Each row comes from the steps of one walk. Every step used is in the known rows, and no mark comes twice. Write the walk behind each row, first mark first.
Known rows:
samuv/vobito/surem/pafuza: [-1.62  0.12 -0.01  0.92  0.33  0.10 -0.53 -1.94  0.63 -0.45  0.74 -0.72
  5.36  0.67 -0.70 -0.50  0.88  0.33  0.01  0.13 -1.93 -0.83 -2.12  1.44
  0.61]
vutikim/dagi/vobito/surem: [-0.06  0.79  0.66  1.50 -0.36 -0.68 -0.88 -1.75 -0.02  1.05  1.71 -0.79
  0.28 -0.31  0.17  0.38  0.38  1.04 -1.57  0.87  1.67 -0.20 -1.41 -1.21
  0.52]
pafuza/dagi/livu/surem: [-0.29 -0.26  0.24  0.82  0.78  1.91  0.22  1.81 -1.71 -0.60 -2.20  0.78
 -1.35  0.13 -0.67 -0.83 -0.34  0.95  0.71 -0.88 -0.19  0.30  0.40  0.14
 -0.63]
vutikim/dagi/vobito/surem/livu: [ 0.76  1.18 -0.21  0.65 -0.37  0.19 -0.81 -2.50 -0.25  1.44  3.20 -0.86
 -1.59 -0.56  0.67  0.09  0.05  1.53 -1.89  1.57  1.04 -0.15 -2.24 -0.71
  0.88]
pafuza/dagi/vobito/surem/livu: [ 0.01  0.67 -1.27  1.16  0.25  1.71  0.82 -1.35 -0.86 -0.17  2.65 -1.24
 -3.15  0.16  0.05 -1.03 -0.46  1.02 -1.54  1.64  0.34 -0.33 -3.26 -0.60
  1.06]
vaso/dagi/livu/surem/pafuza: [ 1.26  0.04  0.50 -0.10  0.17  2.13 -0.22  1.28 -0.27  0.79 -2.75  0.42
  1.36  0.45  0.43  0.94  0.75 -1.71  0.20 -1.76  0.76  0.63  0.79  1.77
 -1.36]
livu/surem/pafuza/samuv: [ 1.02  0.45 -0.17  0.21  1.01  1.86 -1.35 -0.28  0.42  0.47  0.73  0.99
  2.94 -0.86  1.29  0.33  1.12 -2.19  0.39 -1.58 -1.06 -0.11  0.08  1.77
 -1.20]
pafuza/dagi: [-0.10  0.01 -0.45  1.05  0.22  0.98  0.78  0.24 -0.53 -1.27 -0.01 -0.02
 -0.81  0.38 -0.84 -0.72 -0.56  0.20 -0.23  0.31 -0.73 -0.17 -0.53 -0.09
  0.04]
vobito/surem: [-1.21  0.08  0.35  0.92 -0.13 -0.29  0.14 -0.41  0.09  0.18  0.72 -0.80
  1.70 -0.01 -0.11  0.20  0.54  0.44 -0.64  0.04 -0.24 -0.36 -1.64  0.07
  0.57]
samuv/vaso/dagi/livu/surem/pafuza: [ 1.56 -0.11  0.76 -0.84  0.32  1.54 -0.58  1.80 -0.81  1.70 -3.07  0.57
  2.26  0.84  0.07  0.90  0.49 -1.10 -0.89 -0.43 -0.84  1.02 -0.03  1.84
 -1.29]
vobito/samuv/vutikim/dagi: [-1.78  0.21  1.63 -0.14 -0.95 -1.78 -1.08 -0.73 -0.15  2.81 -1.22  0.37
  3.25 -0.34 -1.30  0.14  0.65 -0.60  0.70  0.19  1.08  0.18  1.14 -0.93
 -0.37]
vaso/dagi/pafuza: [-0.25 -0.05 -0.18 -0.43  0.06 -0.49  1.49  1.52  0.53  0.70 -1.95 -0.78
 -1.62 -0.35  0.67  0.63  0.03  0.07 -1.02  0.19  0.17  0.19  1.22  0.09
 -0.34]
vutikim/dagi: [ 0.77  0.51  0.83  0.68 -0.33 -0.59 -1.00 -0.88  0.01  0.58  0.47  0.40
  0.62 -0.30 -0.33  0.20 -0.05  0.97 -0.57  0.08 -0.28 -0.03  0.44 -0.38
 -0.23]
pafuza/dagi/vobito/samuv/vaso: [-0.59  0.41 -0.17 -0.43  0.20  0.28  0.41 -0.18 -1.77  1.64 -0.04 -0.25
 -0.14  0.86 -1.86 -0.36 -0.64 -0.13 -1.38  2.47  0.58  0.06 -1.39 -0.74
  0.43]
livu/surem/pafuza/dagi/vutikim: [ 3.38 -0.76 -0.63  0.59  0.59  2.73 -0.40  0.21 -0.47  0.98 -1.23  0.99
 -2.60  0.80  0.37  0.00  0.13 -1.59 -0.22 -0.25 -0.51 -0.36 -0.21  1.94
 -0.06]
vobito/surem/pafuza: [-0.52  0.33  0.30  0.90 -0.06  0.27 -0.07 -1.55  0.29  0.19  1.20 -0.64
  3.78  0.32  0.11  0.34  1.08 -0.96 -0.87 -0.34 -0.66 -0.50 -2.24  1.32
  0.33]
pafuza/dagi/vobito/samuv: [-1.37  0.50 -0.28  0.35  0.18  0.79  0.73 -0.65 -1.09  0.53  0.13 -0.40
 -0.69  0.52 -1.52 -0.10 -0.36 -0.71 -0.20  1.31  2.15 -0.25 -0.67 -0.75
  0.37]
livu/surem: [ 0.83 -0.17  0.05 -0.48  0.39  0.87 -0.36  0.45 -0.44  0.53 -0.42  0.59
 -1.55 -0.14  1.21  0.22  0.11 -0.05  0.51 -0.66  0.18  0.45  0.24  0.43
 -0.52]
surem/livu: [ 0.84  0.36 -0.75 -0.73  0.00  0.61  0.16 -0.64 -0.20  0.33  1.42 -0.06
 -2.19 -0.29  0.31 -0.42 -0.31  0.53 -0.30  0.62 -0.76  0.04 -0.90  0.53
  0.27]
samuv/vaso/dagi: [ 1.18  0.07  0.06 -0.58 -0.32 -0.06 -0.02  1.51 -0.02  1.07 -1.46 -0.39
  0.45  0.74 -0.36  0.65 -0.20 -0.46 -1.82  1.19 -0.87  0.63 -0.51  0.30
 -0.47]
samuv/vutikim/dagi: [ 0.10 -0.12  0.99  0.39 -0.74 -1.31 -1.17 -0.27  0.29  1.30 -0.75  0.36
  1.33 -0.58 -0.12 -0.22  0.35  0.05  0.35 -0.31  0.40  0.41  1.09 -1.34
 -0.57]
dagi/vobito: [ 0.66  0.23 -0.48 -0.11  0.15  0.34  0.04 -0.55 -0.03  0.39  0.62 -0.44
 -1.70 -0.01  0.63  0.11 -0.19 -0.19 -0.24  0.60  2.21  0.13 -0.13 -1.00
  0.22]
dagi/pafuza/samuv/vaso: [-0.83  0.24 -0.05 -0.62  1.03 -1.04 -0.10  1.47 -0.15  1.03 -0.31  0.23
  1.18 -1.37  0.18 -0.37  0.26  0.97 -1.49  0.86 -2.77 -0.19  0.48  0.03
 -0.20]
pafuza/samuv/vaso/dagi/vobito/surem: [-0.63  0.85 -0.13  1.06  0.08  0.38 -0.72  0.93  0.66  1.65  0.50 -1.26
  2.18 -0.19  0.14  0.67  0.66 -0.80 -2.87  1.26  0.24  0.05 -1.78 -0.41
 -0.06]

Which walk is each row?
[ 0.27  0.57 -0.10  0.79  0.15  0.62 -0.04 -2.06  0.20  0.75  1.90 -1.08
  1.96  0.33  0.89  0.40  0.91 -1.33 -1.18  0.42  1.61 -0.35 -2.47  0.27
  0.58]
dagi/vobito/surem/pafuza
[ 1.42 -0.66 -0.59  1.10  0.01  1.14 -0.05  0.81 -0.32  0.26 -1.45  0.27
 -3.74  0.54 -1.00 -0.55 -0.55 -0.01 -0.52  0.73 -0.40 -0.67  0.01  0.43
  0.68]
pafuza/dagi/vutikim
[-0.50  0.41  1.28  0.93 -0.20 -0.50 -1.16  0.08 -0.72  0.30 -1.31  0.59
  1.43 -0.40 -1.38  0.02  0.06  1.74 -0.23 -0.49  0.34 -0.03  1.11 -0.40
 -0.30]
vutikim/dagi/livu
[-0.81  0.85  0.54  0.89  0.63 -1.19 -0.75  0.02  0.45  0.58  0.37  0.44
  1.20 -2.09  0.18 -0.08  0.39  1.31 -0.85 -0.19 -1.57 -0.46  1.76 -0.27
 -0.45]
vutikim/dagi/pafuza/samuv
[-1.17  0.44 -0.29  0.45  0.53 -0.06  0.67  1.85  1.09  0.30 -1.40 -0.44
  0.01 -1.32  0.53  0.35  0.47 -0.67 -0.88 -0.43 -0.78 -0.20  1.63  0.30
 -0.71]
vaso/dagi/pafuza/samuv
[-1.69 -0.10  0.38 -0.98 -0.49 -0.84 -0.04 -0.37 -0.23  2.65 -1.20 -0.38
  0.84 -0.05 -0.22  0.00  0.51 -1.89  0.83  0.38  3.48  0.33  0.46 -1.66
  0.06]
dagi/vobito/samuv/vutikim
[ 0.89 -0.38 -0.33  1.97  0.03  1.61 -0.06 -0.75  0.01  0.48 -0.06 -0.36
  0.05  0.90 -0.72 -0.20  0.59 -1.05 -1.41  0.49 -0.97 -1.15 -2.16  1.63
  0.99]
vobito/surem/pafuza/dagi/vutikim
[ 0.37  0.33  0.62 -0.30  1.24  1.45 -1.85  1.29 -0.89  1.39 -1.12  1.45
  4.26 -0.58 -0.06 -0.15  1.01 -0.64 -0.33 -0.95 -2.11  0.24 -0.11  1.61
 -1.27]
dagi/livu/surem/pafuza/samuv/vaso
[ 0.12  1.54  0.43  2.27  0.22  0.38 -1.75 -2.60  0.85  1.15  2.85 -0.35
  4.60 -0.97  0.39  0.49  1.34 -1.04 -1.84 -0.12  0.45 -0.73 -1.57  0.12
 -0.06]
vutikim/dagi/vobito/surem/pafuza/samuv
[-1.59 -0.10  2.39 -0.47 -0.39 -0.83 -1.46  0.78 -1.26  3.22 -3.41  1.24
  2.46 -0.67 -1.13  0.25  0.96  0.13  1.70 -1.27  1.68  0.67  1.96 -0.67
 -1.06]
vobito/samuv/vutikim/dagi/livu/surem
[-0.10  0.43  0.44  0.47  1.06  1.98 -1.34  0.69 -0.23  0.36 -0.91  1.31
  3.54 -0.86  0.40 -0.05  1.27 -1.20  0.82 -2.22 -0.66 -0.11  0.72  1.68
 -1.23]
dagi/livu/surem/pafuza/samuv
[ 0.76 -0.08  0.72 -0.32  0.68  1.48 -0.57  0.32 -0.86  0.48 -1.52  1.02
  1.87  0.07  0.52  0.10  0.71 -0.72  0.85 -1.59  0.20  0.39  0.28  1.47
 -0.85]
dagi/livu/surem/pafuza
[ 1.48  0.64  0.30  0.57 -0.20 -0.32 -0.94 -1.35 -0.02  0.89  1.01 -0.07
 -0.96 -0.33  0.37  0.39 -0.22  0.59 -0.87  0.76  1.85  0.15  0.29 -1.28
  0.03]
vutikim/dagi/vobito
[ 0.72  0.43 -0.33 -0.43  0.68  2.26  0.32 -1.40 -1.25  1.44  0.19  0.36
  0.06  0.75  0.07  0.29  0.16 -2.21  0.05  0.22  1.98  0.05 -0.96  0.82
 -0.41]
livu/surem/pafuza/dagi/vobito/samuv
[-0.24  0.70  0.69  0.11  0.68 -1.72 -1.12  0.50 -0.18  1.29  0.20  0.59
  2.13 -1.66 -0.33 -0.21  0.20  1.92 -1.99  1.02 -2.96 -0.16  0.85 -0.20
 -0.47]
vutikim/dagi/pafuza/samuv/vaso
[ 0.54  0.88  1.25  1.25  0.79  1.37 -2.40 -0.19 -0.27  0.80 -0.40  1.64
  4.47 -1.21 -0.06  0.35  1.22 -0.33  0.28 -2.00 -0.68 -0.08  1.22  1.39
 -1.53]
vutikim/dagi/livu/surem/pafuza/samuv
[-3.10 -0.04  0.06  2.27  0.65  1.15  0.06 -0.53 -0.57 -1.63 -0.93 -0.41
  5.36  0.88 -2.64 -1.49  0.42  1.44  0.16 -0.22 -2.35 -0.97 -1.90  1.08
  0.51]
samuv/vobito/surem/pafuza/dagi/livu
[-0.34  0.21  0.95  1.26 -0.70 -1.29 -1.05 -1.22  0.28  1.80  0.45 -0.86
  1.14 -0.54  0.59 -0.15  0.81  0.30 -0.51  0.46  2.26  0.21 -0.76 -2.19
  0.25]
samuv/vutikim/dagi/vobito/surem
[ 0.96  0.77 -0.06  0.22  0.25  1.04 -0.92  0.68  0.90  1.17 -0.19  0.04
  4.77  0.16 -0.30  0.77  0.86 -2.52 -2.03  0.22 -2.16  0.11 -0.50  1.60
 -1.03]
surem/pafuza/samuv/vaso/dagi
[ 1.57  0.36  1.39  0.49  0.33  0.87 -1.60 -0.56 -0.90  1.00 -1.14  1.43
  2.33 -0.19  0.09  0.47  0.71  0.16  0.20 -1.38  0.13  0.32  0.85  1.17
 -1.06]
vutikim/dagi/livu/surem/pafuza
[ 1.78 -0.14 -0.44  0.42  0.74  2.35  0.20 -0.43 -0.72 -0.52  0.05  0.72
  0.22  0.58  0.47 -0.27  0.07 -1.33  0.15 -0.68 -1.14  0.18 -0.78  1.42
 -0.72]
livu/surem/pafuza/dagi
[-0.53  0.12  0.13  1.40  0.48  1.66  0.49  0.18 -0.98 -1.12 -1.17  0.39
  2.72  0.63 -1.56 -0.78  0.04 -0.44 -0.08 -0.64 -0.65 -0.32 -0.35  0.85
 -0.37]
surem/pafuza/dagi/livu
[ 0.26 -0.17  0.56 -0.12  0.07  1.34 -0.09  2.50 -0.45  0.70 -3.35  0.29
 -1.19  0.15  0.26  0.75  0.29 -0.29  0.23 -1.35  1.13  0.81  1.29  0.56
 -1.15]
vaso/dagi/livu/surem
[-0.13  0.69  0.51  0.46  0.43  1.27 -1.09  1.73  0.18  1.00 -1.68  0.29
  5.46 -0.03 -1.24  0.46  0.89 -1.63 -1.56 -0.43 -1.75  0.11  0.08  1.54
 -1.19]
surem/pafuza/samuv/vaso/dagi/livu
[-1.72  0.27 -0.81  0.21  0.23  0.18 -0.32 -1.32  0.06 -0.28  1.55 -0.79
  1.01  0.10 -0.74 -1.08  0.06  2.30 -0.15  0.99 -2.35 -0.62 -2.43  0.63
  1.15]
samuv/vobito/surem/livu
[-1.43  0.05  0.41 -0.60 -0.86 -0.32  0.31  0.54  0.44  2.90 -2.33 -0.88
  0.21  0.24 -0.32  0.74  0.51 -2.83  0.23  0.37  4.09  0.67  0.84 -1.37
 -0.39]
vaso/dagi/vobito/samuv/vutikim
[-1.80  0.57  0.22  0.92  0.90 -1.41 -1.18 -0.32  0.71 -0.21 -0.10  0.57
  3.04 -1.65 -0.68 -0.94  0.16  2.56  0.03  0.15 -2.79 -0.90  1.82 -0.25
 -0.12]
vutikim/dagi/pafuza/samuv/vobito
[-0.48  0.39  0.93  1.28 -0.29 -0.77 -1.96  0.10  0.95  1.12 -0.20  0.63
  3.44 -1.47 -0.15 -0.48  0.91 -0.75  0.41 -0.85 -0.46  0.05  1.43 -1.18
 -0.91]
pafuza/samuv/vutikim/dagi
[-1.52  0.18  0.64 -1.80 -0.07 -1.42  1.19  1.67 -0.58  2.86 -2.72 -0.56
  1.06  0.20 -0.87  0.95  0.03 -0.18 -1.69  1.67 -0.64  0.29  0.34  0.48
 -0.15]
vobito/samuv/vaso/dagi/pafuza
[-0.26  0.49 -0.19  1.07 -0.41  0.48  0.50  0.06  0.71  0.75  0.07 -1.76
 -0.58  0.39  0.57  0.90  0.45 -0.84 -1.67  0.58  2.49  0.12 -1.45 -0.62
  0.32]
vaso/dagi/vobito/surem
[-3.37  0.39 -0.11  1.62  0.69 -0.25 -1.22 -0.43  0.98 -0.71  1.04 -0.45
  4.81 -0.63 -1.06 -0.88  0.82  1.28  0.06 -0.21 -2.45 -1.12 -1.06  0.27
  0.45]
pafuza/samuv/vobito/surem
[-1.02  0.61  1.39  1.55 -0.04 -0.14 -2.18  0.00  0.50  1.19 -1.29  1.05
  6.49 -1.35 -0.85 -0.44  1.43 -1.44  0.68 -1.80 -0.39 -0.16  1.54 -0.13
 -1.28]
surem/pafuza/samuv/vutikim/dagi/livu
[ 1.03  0.32 -0.56  0.19 -0.33  0.84  0.36  0.41  0.58  0.89 -0.53 -0.95
 -1.82  0.34  0.64  0.91 -0.12 -1.45 -0.93  0.47  2.68  0.44  0.16 -0.72
 -0.21]
vaso/dagi/vobito
[-1.94 -0.08 -0.03  0.17 -0.25  0.21  0.60 -0.05 -0.80  1.60 -1.13 -0.38
  0.08  0.29 -1.15 -0.76 -0.02 -1.59  0.73  0.73  2.73  0.13 -0.09 -1.78
  0.13]
pafuza/dagi/vobito/samuv/vutikim
[ 2.50  0.19 -0.99  0.40  0.88  2.90  0.34 -0.94 -0.76  0.08  0.64  0.32
 -1.44  0.56  1.21 -0.28 -0.10 -1.64 -0.18 -0.07  1.29  0.27 -0.98  0.47
 -0.52]
livu/surem/pafuza/dagi/vobito
[ 0.60 -0.13  0.20  0.01  0.64  1.11 -1.47  0.22  0.78  1.23 -0.36  1.12
  3.68 -1.04  1.63 -0.29  1.55 -3.13  1.43 -2.02 -0.33  0.36  0.62  0.75
 -1.44]
livu/surem/pafuza/samuv/vutikim
[-3.75  0.24 -0.10  1.15  1.14 -1.08 -0.19  0.09  0.90 -0.46  0.16 -0.66
  3.52 -1.41 -0.35 -0.95  0.84  2.27 -0.13  0.08 -2.92 -1.19 -0.23  0.10
  0.58]
dagi/pafuza/samuv/vobito/surem
[ 2.05 -0.10  0.02 -0.61  0.50  1.45 -0.49 -0.74 -0.15  0.71  0.13  0.70
  1.20  0.15  1.31  0.49  0.61 -1.52  0.40 -1.02 -0.27  0.34 -0.33  1.47
 -0.74]
livu/surem/pafuza
[ 0.17  0.94  1.01 -0.82 -0.32 -1.17 -1.24 -1.39 -1.19  3.37  0.36  0.17
  1.67  0.23 -1.21  0.68 -0.13  0.57 -1.64  2.40  1.06  0.22 -0.49 -0.92
  0.21]
vutikim/dagi/vobito/samuv/vaso
[ 1.82  0.42  0.02 -0.64  1.12  1.35 -1.73  0.20 -0.14  1.52  0.69  1.16
  3.48 -0.41  0.84  0.21  0.93 -1.54 -0.70 -0.31 -2.57  0.27 -0.74  1.73
 -1.15]
livu/surem/pafuza/samuv/vaso
[ 0.73  0.19 -0.52  1.09  0.30  1.60  0.50 -0.77 -0.29 -1.07  0.53  0.07
  1.82  0.70 -0.77 -0.47 -0.01 -1.32 -0.42 -0.11 -1.13 -0.31 -1.02  1.10
 -0.21]
surem/pafuza/dagi
[-0.21  1.11 -0.39  1.86  0.19  1.50 -0.47 -0.68  1.53  0.65  1.31 -1.23
  3.72 -0.23  0.81  1.15  1.39 -3.16 -1.88 -0.31  1.29 -0.44 -1.67  0.69
 -0.34]
vaso/dagi/vobito/surem/pafuza/samuv
[-1.87  0.08 -0.43  2.00  0.57  1.00  0.27 -1.56  0.05 -1.69  0.71 -0.64
  4.52  1.03 -1.72 -1.19  0.33  0.54 -0.18  0.43 -2.71 -1.05 -2.49  1.05
  0.61]
samuv/vobito/surem/pafuza/dagi
[ 0.99 -0.25  0.78 -0.79  0.20  0.90 -0.54  3.04 -1.09  1.67 -3.51  0.41
 -0.52  0.48 -0.26  0.59  0.03  0.22 -0.85 -0.18 -0.34  1.20  0.63  0.53
 -1.16]
samuv/vaso/dagi/livu/surem
